Each row was made from one small tree. The marks that hang from a mark follow it in brackets, in the order of their numbers. Every link used is in the known rows. Write each row's tree.
Known rows:
J_982(J_489 J_530(J_443 J_623) J_966): [ -3   1 -10 -31  34  11  -8  -6  -7   4  -5  17   4  11  -4  15   1  -2
 -10 -26   7 -16  -4 -17  -4]
J_489(J_982(J_530(J_443 J_623) J_966)): [ -3   6 -16 -27  25  13  -1  -1  10  -1   3  23   7   9  -5  20   2 -10
  -2 -20  11 -15 -16 -18 -10]
J_623(J_530(J_443 J_982(J_489 J_966))): [ -3   7 -14 -30  20   3 -11 -32 -14  27   1  15  -3  19   8   4   1  -5
 -41 -17   1 -13   6  -9  -9]
J_382(J_489(J_982(J_530(J_443) J_966))): [  2  20 -14 -19  17  18  -1  -4  12  -3   7  17  10  18   0  16  12  -7
  -6 -11  27  -8 -12 -14   3]
J_382(J_489(J_982)): [ -2  17  -1   1  -3  13  -2  12  20 -16  -2   2   3  10   3   8   3  -3
 -15  -7  12  -1  -8  -9   7]
J_982(J_489 J_530(J_443) J_966): [ -2   8  -8 -22  24   7 -12 -12 -10  12  -1  15   1  11  -6  12  11  -5
  -8 -16  18 -17   0  -9  -2]
J_982(J_489 J_966): [ -8  12  -6  -5  11  10 -15   1  -7   5 -10   7 -12  10  -3   7  13 -11
 -21  -9   7 -16   5  -3  -6]
J_56(J_382(J_489(J_982(J_530))) J_443): [ 12   8   5   7   1  16  10  -6   6 -12  11   2  20   6   3   1  13   3
  -3  -8  18  12 -18 -18  16]
J_623(J_530): [  1  -5  -4  -4   5   4   7 -12  -6   4  11   0   2   3   6  -7  -4  -5
 -14  -7  -8  -4  -1  -7  -8]
J_530(J_443 J_623 J_982): [  2  -8  -3 -30  13  -7   1 -16   2   9  -2   9   9   5   4   8 -18  13
  -8 -11  -8   6  -2 -10   3]
J_56(J_382(J_489(J_982)) J_443): [  7  22   8   9  -8  16   3  -1  12 -11   1   0   7   8   3   0  12  -1
 -21  -8  10  15 -15 -21  20]
J_623(J_530(J_443 J_982)): [  4  -7  -7 -24  10  -7   4 -32  -6  21  11   7   9   9  11  -3 -12   6
 -20  -8  -6   3   1  -7  -2]
J_436(J_982(J_489 J_530 J_966)): [ -8   4  -7  -8  22  12 -24 -12 -17   5   1  17   8   4   5  12  22  -6
  -9  -2  17 -26  -2  -7 -23]
J_382(J_489(J_982(J_530))): [  3   3  -4   0   6  12   6   6  14 -16   9   4  16   8   3   8   4   1
   3  -8  20  -3 -11  -6   3]
J_436(J_982(J_489)): [-11  10   5  -2   7   8 -28  -3  -6   0 -10   8   2   0   7  10   8  -3
 -22  -6   5 -20   2  -6 -12]
J_982(J_489 J_530): [ -1  -8   1  -2  14   2  -5  -2  -8  -1   0   2   7   2  -2   6   2   1
   2 -12  10 -12   1   1  -4]
J_32(J_530): [ 13  -1   2  -6   1  -2  15   3  -5   1  -1   6   7   3   0  -7   2  -2
   9  -9   5 -11  -2  -5 -11]
J_530(J_443 J_623 J_982(J_489 J_966)): [ -5   5 -11 -35  24   3 -14 -15  -5  15 -13  16  -3  15   2  14  -4   3
 -30 -19   0  -9   2 -14  -3]
J_382(J_489(J_982(J_966))): [ -3  23 -11  -4   2  20  -5   9  14 -10  -1  10  -4  17   2   9  16 -11
 -20  -2  17  -6  -8 -11  -1]
J_516(J_530(J_443 J_982(J_489))): [  5  -9   4 -25  10   4 -11 -16   0  21 -12  14   7   9   3  13 -13  11
 -21  -3   0   4   5 -17   4]
J_56(J_443): [ 3  2 13 10 -4  5  3 -9 -7 10  0  2  0 -8 -2  0 11 -3 -1 -2 -5  9  0 -4
  0]
J_436(J_982(J_966)): [ -7  11  -8  -6   8  10 -19 -10  -8   6   1  15   1   4   8   7  21  -7
 -11  11   8 -15  -3  -7 -19]
J_32(J_530 J_966): [ 15  -1   4 -16  -2   2  26   1  -2   5 -12  16   6  15  -1 -16   3  -1
  10 -25   1 -14   6  -7 -16]
J_982(J_966): [-1  7 -9 -5  5  6 -3 -3 -5  6  1  7 -7  7 -1  1 13 -8 -5  4  6 -6 -1 -1
 -6]
J_982(J_530): [  5 -13  -3  -2   9  -1   6  -6  -7   0  10   3  13  -3   0   1   1   4
  17   0   7  -2  -4   2  -4]
J_436(J_982(J_530 J_966)): [ -1  -2 -11  -9  17  10 -12 -16 -15   6  11  17  14   1   7   7  21  -4
   7  10  15 -18  -7  -6 -23]

Write each row's tree:
[ 12  -4   4 -21   2  -5  15  -9  -9  15 -19  19   7  20   4 -12  -2   5
  -8 -31   2 -18  14  -2 -18] : J_32(J_530(J_982(J_489)) J_966)
[  0  -6   0 -27  29   4  -5  -4  -2  -2  -5  10  10   5  -3  14 -11   5
  -5 -30   3 -11  -4 -16   2] : J_982(J_489 J_530(J_443 J_623))
[  9  12  -8 -32  16  -3  -2 -16 -13  24 -11  20   1  18   1   4   7  -2
 -17 -20  15 -21   5  -9 -12] : J_32(J_530(J_443 J_982(J_489 J_966)))
[  4  -4  -5 -10  16  16  10  11  16 -23   6   6  19   9   4  12  -5   3
   1 -16  10  -4 -17 -16   1] : J_382(J_489(J_982(J_530(J_623))))
[ -2  -1  -7 -23  20   7   2   2  15  -8   2  16  14   2  -4  19 -11  -1
   3 -24   6 -10 -15 -16  -3] : J_489(J_982(J_530(J_443 J_623)))
[ -5   4  -9 -10   9   0 -14 -12 -13  16  -8   9  -6  13   2   6   9  -1
 -22  -3   6 -10   8   3  -9] : J_530(J_982(J_489 J_966))
[ -4 -11  -1 -15  13  -3  -7  -4  -4   2 -12   4   4   5   5   7 -14  10
 -20 -15  -8  -5   2  -5  -4] : J_530(J_623 J_982(J_489))
[  3   2 -17 -29  15   0   1 -35 -13  27  12  14   2  15   8  -1   1  -3
 -26  -5  -1  -3   2  -8  -9] : J_623(J_530(J_443 J_982(J_966)))
[ -7   5   2 -19  21   5 -25 -17  -7   6  -2  15  15   1   5  15   5   2
  -8 -15  15 -20  -1 -13  -9] : J_436(J_982(J_489 J_530(J_443)))
[  5 -13  -3 -26  23   1   7  -9   1  -1   5  10  15   1  -2   9 -12   7
  11 -18   0  -2 -10 -14   1] : J_982(J_530(J_443 J_623))
[ 14  -2 -11 -41  21  -2  13 -15  -9  17  -4  22   9  16   4   3  -3   3
  -5 -16   2 -11  -5 -17 -15] : J_32(J_530(J_443 J_623 J_982(J_966)))
[ 18 -17   0 -31   6  -4  31  -7  -5   7 -12  20  15  17   5 -13 -10  11
   6 -28 -11  -9   4 -10 -20] : J_32(J_530(J_623 J_982) J_966)
[ -1   0   1 -17  19   1  -9  -9  -4   6  -2   8   7   4  -4  11  -2   3
  -3 -21  13 -11   1  -6   3] : J_982(J_489 J_530(J_443))
[  3  12  -4 -17  11  11   2  -1  17  -8   7  10  16  13   1  13   0   1
  -1 -14  23  -2 -12 -14   9] : J_382(J_489(J_982(J_530(J_443))))
[ -3  -1 -10  -6  20   8  -8  -4 -14   5   1  10   1   8  -4   7  14  -6
  -4 -10  14 -18   1   0 -10] : J_982(J_489 J_530 J_966)
[ -4  -1 -14 -14  14   4  -8 -23 -18  21   3   8  -3  15   9  -1   5  -6
 -37  -9  -2 -14   7  -3 -16] : J_623(J_530(J_982(J_489 J_966)))
[ 11  -3   2 -37  21  -6   5 -10  -5  11 -15  16  10  13   4   5 -16  10
 -15 -32  -1 -15   1 -15  -7] : J_32(J_530(J_443 J_623 J_982(J_489)))
[ -3  -2   1 -29  19  -4 -11 -12  -1   9 -13   9   4   9   3  12 -16  10
 -24 -23  -6  -3   3 -11   3] : J_530(J_443 J_623 J_982(J_489))
[  2  -1 -13 -34  19   0  -2 -18  -4  15  -3  17   3  12   3  10  -5   5
 -13  -7  -3   1  -3 -13  -3] : J_530(J_443 J_623 J_982(J_966))
[ 16  -8   3 -25   8   6  29   5   0  -3 -15  18   9  14  -1 -13  -6   1
   7 -34 -10 -13   1 -15 -17] : J_32(J_530(J_623) J_966)
[ -4  13  -9 -25  14   0 -18 -19  -9  23  -9  15  -5  15   2  12   5   0
 -26 -11  10  -9   7  -4  -1] : J_530(J_443 J_982(J_489 J_966))
[ 15   6 -11 -32  12  -6  10 -20 -11  25   0  20   7  15   4   0   6   0
  -2  -7  12 -11   1  -8 -13] : J_32(J_530(J_443 J_982(J_966)))
[ 15 -10 -12 -26  15  -2  18  -8 -13   9  -1  16   9  12   6  -3   1   2
   0  -8  -1 -12  -4  -9 -22] : J_32(J_530(J_623 J_982(J_966)))
[ 15  -3 -10 -16   7  -4  13 -13 -16  17   1  15   7  12   4  -6  11   0
   3   1   9 -11   0   0 -20] : J_32(J_530(J_982(J_966)))
[ -3 -10  -6  -7  14   7   6  10  11 -15   4  10  13  -1  -3  13  -8  -2
   7 -15   4 -11 -15  -9 -10] : J_489(J_982(J_530(J_623)))
[ 10   4  -7  -1   5  11   8   2  13 -22  11  -1  20  14   6   1   2   7
  -1  -7  23   4 -18 -15  16] : J_56(J_382(J_489(J_982(J_530))))
[  1  -9 -13 -19  14   1   2 -11  -8   9  -1  11   2   8   6   5   0   4
  -9   2  -6  -2  -2  -5 -11] : J_530(J_623 J_982(J_966))
[ -4  -2 -16 -12  19  13   2   6   5  -9   4  17   7   6  -3  15   6 -10
   2 -12   9 -17 -16 -11 -17] : J_489(J_982(J_530(J_623) J_966))
[-13  18  -4  -8  13  13 -31  -6 -11   6 -10  15  -4   7   6  10  21 -10
 -27  -2  10 -25   2  -8 -19] : J_436(J_982(J_489 J_966))
[ -3   5   0 -21   9  -8 -15 -16  -3  18 -10   8   2   9   3  10  -7   7
 -22 -14   4  -3   8  -3   5] : J_530(J_443 J_982(J_489))
